Known rows, with every way that one mark hangs from another:
Q_149(Q_161(Q_169 Q_590) Q_788): [.35, -.11, .25, -.14, -.02, .08, -.15, -.44, .10, -.02, -.10, .14, -.18, .01, -.10, .15, .14, .00, -.08, .02]
Q_149(Q_161 Q_788(Q_590 Q_817)): [-.22, -.63, .14, .09, .05, .00, .23, -.23, .34, .17, .14, .17, .17, .10, -.15, .02, .32, .03, -.21, .07]
Q_590(Q_788(Q_149 Q_551(Q_869) Q_817)): [-.48, -.50, .44, .05, -.18, .13, .32, .38, .18, .14, -.03, .47, -.08, .13, -.18, -.18, .17, .40, -.40, .01]
Q_169(Q_161(Q_590(Q_788)) Q_869): [.20, .09, .36, -.02, -.27, .31, .02, -.22, .13, .17, -.28, -.21, -.21, .01, .14, .06, -.11, .13, -.19, .00]
Q_869(Q_551(Q_788(Q_149(Q_161(Q_169 Q_590)) Q_817))): [-.13, -.47, .38, .36, -.10, -.31, .16, -.01, .49, .23, -.17, .25, -.10, .24, -.41, -.02, .21, .17, -.18, -.07]
Q_788(Q_551 Q_817): [-.18, -.41, .07, .18, -.07, .13, .18, .33, .21, .19, -.02, -.12, .06, .20, -.16, .07, .16, .04, -.05, -.03]
Q_551(Q_788(Q_590(Q_161))): [-.37, -.10, .26, -.10, -.25, .01, .11, -.08, .09, -.03, .29, .06, -.08, -.02, -.01, -.23, .19, -.05, -.22, -.03]
Q_590(Q_161 Q_788(Q_149 Q_551(Q_869) Q_817)): [-.60, -.38, .50, .05, -.25, .22, .39, .27, .14, .06, .06, .57, -.10, .13, -.13, -.38, .31, .30, -.46, -.09]
Q_169(Q_161(Q_590) Q_869): [.15, .09, .16, .20, -.29, .29, .00, -.16, .11, .25, -.37, -.34, -.12, .04, .03, .11, -.21, -.02, -.04, -.09]
Q_817(Q_788(Q_149(Q_161(Q_169)) Q_551 Q_590)): [-.42, -.48, .50, -.18, -.12, .08, .49, .09, .41, .04, -.08, .13, -.31, .17, -.23, -.11, .65, .31, -.33, .02]
Q_149(Q_788(Q_551(Q_869) Q_590(Q_161(Q_169)) Q_817)): [-.42, -.56, .42, .07, -.22, .38, .19, .07, .16, .11, .01, .16, -.01, .08, -.25, -.08, .50, .16, -.50, -.20]
Q_788(Q_149(Q_161(Q_169(Q_869))) Q_551 Q_590 Q_817): [-.49, -.63, .35, .32, -.20, .21, .57, .12, .56, .31, -.15, .16, -.11, .34, -.46, -.20, .47, .46, -.40, -.11]
Q_161(Q_590): [.21, .09, .07, .05, -.20, -.01, -.04, -.04, .06, .05, -.06, -.09, -.08, .02, .00, .05, -.19, -.10, .04, -.09]
Q_551(Q_788(Q_149 Q_817)): [-.41, -.42, .24, .17, -.03, -.14, .19, .11, .12, .15, .04, .26, -.04, .18, -.18, -.08, .01, .13, -.17, .11]
Q_590(Q_161(Q_169) Q_788(Q_149)): [-.15, .12, .41, -.17, .02, .10, .22, -.17, .09, -.23, .02, .42, -.21, .07, -.02, -.29, .34, .27, -.32, -.03]
Q_788(Q_149 Q_551(Q_869) Q_590): [-.52, -.41, .26, .09, -.42, .09, .35, .39, .29, .16, -.02, .26, -.08, .00, -.25, -.22, .10, .31, -.26, -.08]
Q_788(Q_149(Q_161(Q_169)) Q_551(Q_869) Q_590 Q_817): [-.60, -.54, .36, .18, -.22, .08, .44, .28, .42, .18, -.01, .40, -.02, .29, -.53, -.18, .48, .38, -.43, -.21]
Q_169(Q_161(Q_590)): [.23, .17, .07, .07, -.20, .12, -.04, -.07, .14, .11, -.19, -.34, .00, .08, .02, .20, -.15, -.17, .09, -.07]
Q_817(Q_788(Q_149(Q_161) Q_551(Q_869) Q_590)): [-.69, -.58, .50, -.12, -.33, .07, .47, .22, .26, .12, -.03, .40, -.26, .02, -.19, -.25, .44, .29, -.41, .00]
Q_869(Q_551(Q_788(Q_149))): [-.26, -.44, .22, .19, -.09, -.30, .11, .11, .30, .17, -.11, .21, -.08, -.06, -.11, -.12, .01, .20, -.06, .16]
Q_149(Q_161): [-.05, -.03, .01, -.05, .03, -.04, .05, -.15, .08, -.03, .10, .20, -.01, .04, -.08, -.08, .16, .00, -.01, .02]
Q_590(Q_161 Q_788(Q_149 Q_551 Q_817)): [-.43, -.39, .40, .06, -.13, .18, .47, .18, .32, .03, .09, .34, -.08, .21, -.07, -.31, .35, .22, -.29, .03]

Rows:
[-.35, -.68, .25, .13, -.18, .29, .32, .03, .35, .17, .13, -.03, .08, .09, -.07, -.08, .39, -.01, -.25, .01] : Q_149(Q_788(Q_551 Q_590(Q_161) Q_817))
[.22, .12, .25, .13, -.21, .22, -.06, -.17, .01, .12, -.33, -.15, -.27, .06, -.11, .04, -.07, .14, -.17, -.20] : Q_161(Q_169(Q_869) Q_590)
[-.37, -.67, .35, .37, -.08, -.08, .21, -.07, .48, .34, -.13, .01, -.04, .17, -.37, -.09, .45, .33, -.42, -.10] : Q_149(Q_161(Q_169(Q_869(Q_551(Q_788(Q_590 Q_817))))))
[.12, .07, .35, -.06, -.19, .07, .16, -.09, .28, .06, -.19, .01, -.14, .09, .07, .04, -.09, .12, -.08, .08] : Q_169(Q_161(Q_590(Q_788(Q_149))))
[-.42, -.68, .22, .35, .01, -.36, .26, .06, .45, .25, -.02, .38, .04, .15, -.28, -.15, .22, .18, -.14, .12] : Q_869(Q_551(Q_788(Q_149(Q_161) Q_817)))
[.02, -.34, .36, -.03, -.19, .11, .21, .09, .38, .15, .09, .12, -.11, .23, -.12, -.01, .24, .09, -.17, .00] : Q_149(Q_161(Q_590(Q_788(Q_551 Q_817))))
[.06, -.22, .14, .31, -.01, .06, .01, -.05, .18, .19, -.41, -.13, -.12, -.04, -.13, -.01, .18, .30, -.17, -.13] : Q_161(Q_169(Q_869(Q_551)))
[-.32, -.33, .23, .15, -.25, -.15, .15, .00, .35, .09, .15, .00, -.01, -.10, -.05, -.23, .25, .00, -.18, -.04] : Q_869(Q_551(Q_788(Q_590(Q_161))))
[.00, -.43, .50, .44, -.13, -.01, .29, -.01, .47, .31, -.46, .11, -.19, .17, -.20, -.08, .10, .46, -.38, -.12] : Q_161(Q_169(Q_869(Q_551)) Q_590(Q_788(Q_149 Q_817)))
[-.22, -.49, .37, -.20, -.20, .27, .05, -.06, .20, .07, .00, .29, -.13, -.05, -.27, .00, .47, .28, -.37, -.02] : Q_149(Q_161(Q_169) Q_788(Q_551(Q_869) Q_590))
[-.32, -.34, .07, .24, .08, -.15, .36, -.02, .26, .12, .02, .40, .09, .26, -.24, -.17, .19, .11, -.11, .01] : Q_788(Q_149(Q_161) Q_817)
[.00, -.50, .17, -.17, -.05, .19, .04, -.15, .20, .08, .03, .18, -.10, -.06, -.04, .03, .27, .07, -.01, .24] : Q_149(Q_161 Q_788(Q_551))
[-.03, -.07, .46, -.13, -.06, -.05, .21, -.19, .14, -.04, -.22, .21, -.38, .15, -.12, -.02, .28, .11, -.22, -.06] : Q_817(Q_788(Q_149(Q_161(Q_169 Q_590))))
[-.36, -.44, .32, .26, -.39, .05, .31, .26, .30, .25, -.08, .44, -.07, .23, -.39, -.16, .05, .15, -.22, -.15] : Q_788(Q_149(Q_161(Q_590)) Q_551(Q_869) Q_817)
[.09, -.59, .41, .16, -.18, .39, .08, -.22, .28, .31, -.29, .01, -.24, .19, -.24, .12, .25, .19, -.27, -.03] : Q_149(Q_161(Q_169(Q_869) Q_590) Q_788(Q_551 Q_817))
[-.26, -.28, .34, -.03, -.10, .25, .27, .14, .19, .01, .15, .11, -.04, .16, .01, -.18, .39, .08, -.26, -.02] : Q_590(Q_161 Q_788(Q_551 Q_817))
[-.24, -.32, .51, .11, -.39, .25, .26, .30, .34, .27, -.22, .13, -.08, .22, -.15, .04, .03, .24, -.31, -.06] : Q_169(Q_161(Q_590(Q_788(Q_149 Q_551(Q_869) Q_817))))
[-.14, -.42, .50, .25, -.36, .38, .39, .14, .46, .39, -.38, -.11, -.19, .25, -.08, .01, .01, .32, -.26, .04] : Q_169(Q_161(Q_590(Q_788(Q_149 Q_551 Q_817))) Q_869)
[-.44, -.33, .44, .00, -.19, .02, .26, -.21, .27, .14, -.04, .33, -.31, .11, -.32, -.25, .30, .42, -.40, .05] : Q_551(Q_788(Q_149(Q_161(Q_169(Q_869))) Q_590))
[-.46, -.53, .24, .37, -.17, -.16, .26, .10, .42, .20, .13, -.03, .14, .08, -.14, -.19, .32, -.01, -.26, -.11] : Q_869(Q_551(Q_788(Q_590(Q_161) Q_817)))
[-.39, -.31, .23, .04, -.31, .11, .19, .34, .08, .11, -.11, .36, -.13, .00, -.20, -.18, .03, .27, -.18, -.02] : Q_788(Q_149 Q_551(Q_869))
